Each row was made from one path, in order. Every step used is in the known rows, and no mark comes twice. Write each row's path.
Known rows:
zanom > gefeb > bizope > pepo > reled: [-21  -8  -3  -6  23  13  -7 -16 -15 -27  13  10 -24  -1 -20  17 -13   5
  17   8 -17  16  11 -11   8  -5 -20   7  -1]
sorokef > reled: [ 13  -9 -23 -11   8  -9   3   8   4  -8  27 -16  10   3   0   6  15   2
  14 -12   3   5  -7 -19  -2  -9  -7  -7  -5]
zanom > pepo > bizope > gefeb > reled > sorokef: [ 25  -1  32   7  -1  39   0 -40   8 -22  30 -13   9 -14 -18  -3 -10 -10
  22   7 -17  12 -11 -27 -20  -3  -1 -51 -16]
sorokef > reled > gefeb > toda > pepo: [  7 -12 -42 -16  12  -2  11  -8   5 -10  -4  42  21  -1 -11   8  19  27
  20 -15  40   9  -6 -44 -24  -6 -46 -27  -7]
bizope > gefeb: [  9   0  -4  12   4 -10   5 -16   1 -12   4   2  15  -3  -5  10  -7 -21
  12   5 -15   0 -16 -19 -17 -10  12 -12   7]
toda > pepo: [  4  -3 -26   1  10   2   7   8   5  -6  18  39  -5 -18  -9   5   0  -4
   6  -3  21  12  -7  -3  -7 -10 -14 -22 -12]
pepo > bizope > gefeb: [ 13   0   8   8   2  -6   4 -29   4 -21 -14   5  -1 -10 -15   0 -19 -14
  15   9 -23  12 -14  -6 -13  -5  10 -20  -1]
sorokef > reled > gefeb > zanom > pepo: [ 15 -15  18 -23   3  24  -4  -2   5 -13  19   0  18   9 -14  16  10  47
  18 -15  66  -8   7 -49 -32  -9  -8 -42 -11]
sorokef > reled > gefeb > zanom > pepo > bizope: [ 20 -16  28 -27   0  29  -5 -16   9 -21   1   8   3   2 -26   7  -2  57
  23 -13  57   5  10 -36 -26  -2 -11 -48 -23]
bizope > gefeb > toda > pepo > reled > sorokef: [ -5   0 -19  12  25  29  12  -3  -6  -6  -9  51  10 -13 -16   3 -12   0
   7  10   0  16 -10 -30 -23   9 -52 -47 -20]
bizope > pepo: [ -6  -7 -25   0   9 -14   9   1  -4 -11  16  33 -12 -12  -8  16  -1  -4
   9   2   9  10 -13  27 -11 -20  -8  -9  -4]
toda > pepo > bizope > gefeb > reled: [ 19  -1  -4  13   0  26   8 -52  12 -22   2   1  10 -28 -14  -8 -17 -20
  16   5 -14  27  -9  -7 -17 -11  22 -24 -16]
gefeb > bizope > pepo > reled: [-15  -8 -27  -1  19   6   7  -9 -16 -21  -4   6 -19  -7 -20  11 -17  -3
  15   3  -3  21   6  15  -2 -12 -13   4 -12]
bizope > gefeb > zanom > pepo > reled > sorokef: [  5  -3  42   3  17  56  -5   1  -4  -6  13  12   5  -4 -20  11 -19  17
   7   8  24   0   3 -34 -29   7 -14 -58 -25]
reled > gefeb > bizope > pepo: [ -7 -10 -19  -6   4 -17   9 -20 -11 -25   7   9   4   2 -17  24  -4  -2
  23   4  19   2   2 -15 -16 -24 -31   5   4]
gefeb > zanom > pepo > reled > sorokef: [  7  -6  37 -12  20  53  -5  15  -3  -4  19  17 -15  -6 -18   9 -14  35
   5  -2  29   7   5 -18 -14   7 -26 -57 -29]
reled > pepo > bizope: [  9  -4   1   7   6 -15  10 -11   8 -12 -22   3 -33  -8 -14  -5 -30 -10
  15   3   9  17 -12  30  -1   5 -10 -21 -20]
bizope > pepo > reled: [-12  -7 -34   5  14   8   8 -12 -11  -9  -8  31 -21 -13 -13  12 -15   8
   6   2   9  25  -2  35  -8 -10 -13  -5 -14]
gefeb > zanom: [ 13  -7  21 -15  12   2  -1   2   3  -4  15  -2  -7  -3  -3  12 -12  12
   6  -5  -2   1  -8  -2  -7 -10  15 -18  -8]
gefeb > bizope > pepo > reled > sorokef: [-17  -7 -16  -3  21  20   5   9 -17 -18  23   5 -15  -4 -21  17 -15  -5
  13  10   0  14   7  -3  -1  -7 -57 -10 -21]
pepo > bizope > gefeb > reled > sorokef: [ 23   1  21   8  -1  25   3 -42   8 -21  23 -30  13 -13  -6  -3 -15 -28
  18  11 -43  15 -15 -23 -11  -5  -3 -27 -13]
pepo > reled > gefeb > zanom: [  7  -7  14 -10   6  20   1 -28  -2  -8 -28   1  -1   2 -10  14 -27  30
   9  -4  26  11   6 -15 -17  -6 -13 -15 -14]
pepo > bizope > gefeb > zanom: [ 16  -4  37  -3   7   9   1 -21   6 -17 -11  -1  -3  -6 -15   1 -28   3
  10  10 -16   6  -6  -6 -18  -5  27 -29 -11]
bizope > gefeb > toda: [ 10  -2  -4   5  14 -17   8 -22  -2 -11 -15  25   7  -1  -7   7  -6  -9
  17   0 -35   2 -27 -18 -20  -4   5 -21  14]
bizope > pepo > reled > sorokef: [-14  -5 -22   3  17  20   8   8 -11  -5  19  30 -14 -11 -12  15  -9   2
   4   8  10  18  -1  16  -7  -7 -52 -21 -26]
toda > gefeb > zanom > pepo: [ 28  -5  38   0  19  19  -9  23  -3 -13  17  19  -5  -5  -3  10  -1  34
  16   2  39   2  -3 -25 -15  -1  29 -30   1]

Which path is each row?
[ 13  -4  40  -2  10  22  -3  -9   4 -12  10  15   6  -6 -17  12 -11  14
  11   1  19  -9  -8 -24 -32  -5  31 -45  -4] : bizope > gefeb > zanom > pepo
[ 16  -3  29  -8   9  23 -11 -19   6 -14  62 -19   8  -3   5  10   6 -16
  14   4 -44   6 -11 -43  11  -3 -15 -15  -4] : zanom > gefeb > reled > sorokef
[ 15  -5  13  -4   5  10   0 -13   5 -20   2  29 -28 -14 -25  -2 -10  20
  17  -7   7  16  -7   9  -6   0   2 -42 -10] : zanom > pepo > bizope
[  1  -7   6 -10  23   5  -3 -13   5 -22  -3  69 -29 -17 -22  -2  -6  24
  15   0 -14  22 -10 -15   4  10 -25 -36  -7] : zanom > gefeb > toda > pepo > bizope
[ 16   0  -3  25   2  -2  10 -45   8 -10  -9 -42  14  -5   4   1 -21 -44
  18   7 -11   7 -21   1 -19  -8  29 -13  -3] : bizope > gefeb > reled > pepo
[ 18  -9  44 -16   9  25  -4  -6   7 -18   1  22 -27 -13 -25   1 -20  39
  13  -6  18  10  -1   7 -13  -1  17 -50 -20] : gefeb > zanom > pepo > bizope
[ -3  -5 -20  12  24   7   1   3 -20 -25  -7   6 -12  -3  -9  13 -13   3
  22  12  12  25   8  -3   0  -6  -9  19  -1] : toda > gefeb > bizope > pepo > reled
[ 13  -9  23   0  10   6   4  -6  12 -11 -13 -33   1   4 -13  -1 -25   3
  16   9  33   4   0  -8 -23   5   9 -37 -27] : sorokef > reled > pepo > bizope > gefeb > zanom
[ 12 -10 -25 -12  -2 -10   4 -11   3 -13  13  -6  29  10  -4  13  16  13
  20 -12  26   1  -1 -41 -15 -12 -25 -10  -2] : sorokef > reled > gefeb
[-23  -7   9  -8  26  26  -8   5 -17 -22  43  12 -16   2 -19  21  -9  -2
  14  15 -15  11  13 -28   9   1 -58 -10 -14] : zanom > gefeb > bizope > pepo > reled > sorokef
[ 19 -10  45 -15  -1  25  -3 -27   6 -21 -12  26 -13  -7 -28  10 -19  46
  20  -5  41   5   4 -14 -25  -3  -6 -46 -17] : reled > gefeb > zanom > pepo > bizope
[  7  -6  12 -11  22 -13  -6 -10  -1 -14   7  38 -11   2  -4  10   2  10
  16  -5 -42   5 -21 -25   6   3  -9 -17  15] : zanom > gefeb > toda
[-11  -7 -35   6   4   6  11 -34 -11 -13 -26  38  -6  -7 -15  20 -13  16
  11   0  28  19   2  12 -21 -12 -34  -4 -11] : bizope > pepo > reled > gefeb
[ 13  -2   5   4  11 -14   7 -34   2 -22 -34  29  -8  -8 -16  -4 -18  -3
  19   3 -39  13 -23  -5 -15   3   2 -29   4] : pepo > bizope > gefeb > toda
[ -2  -3 -33   5  15  22   9  -4  -1  -5  -7  32 -11 -20 -15   0 -12   8
   4  -4  21  26   1   6  -5  -1 -20 -19 -21] : toda > pepo > reled
[ 14  -8  34 -12  12  20  -4   8   4  -9  17  19 -13  -7 -15  11  -8  28
   9 -10  25  -2  -4  -6 -16  -7  20 -43 -10] : gefeb > zanom > pepo
[  6  -4  -4   2  11  25   0 -12  -5 -11  -9  25 -20 -11 -21   3 -10  20
  11 -11  18  18  -3   5 -10   2  -1 -33 -10] : zanom > pepo > reled
[ 15  -2  19   7   3  11   0 -26   4 -24  -9  26  -9 -14 -27  -1 -14   3
  19   4   4   8 -12  -9 -22   0  11 -44  -1] : zanom > pepo > bizope > gefeb
[ -5  -2 -23   4  17  33   7  14  -2   0  18  33  -5 -17 -14   4  -6   2
   1   3  22  20   2 -10  -5   6 -60 -33 -31] : toda > pepo > reled > sorokef
[ 10  -9 -15   0   8 -12   8   3  10 -13  -9 -21 -16   0 -11  -6 -11   0
  18  -3  26  16  -6  11  -2   5 -17 -22 -24] : sorokef > reled > pepo > bizope
[ 14  -3  18   4  11   5   4 -33   2 -24 -29  45 -15 -10 -29  -3 -14  17
  24  -2 -11  11 -21 -11 -25   6   7 -55   2] : zanom > pepo > bizope > gefeb > toda
[ 15  -9  31 -13   2  19  -2 -17   1 -12   1  24   4  -1 -17  18  -8  37
  15  -9  45  -6   1 -30 -29  -9  -2 -42  -5] : reled > gefeb > zanom > pepo
[  1  -8  -4  -7  10  37   6 -18   1  -4 -23  33   3 -12 -17  11 -23  31
   4  -3  51  16  16 -19 -24  -3 -29 -27 -28] : toda > pepo > reled > gefeb > zanom
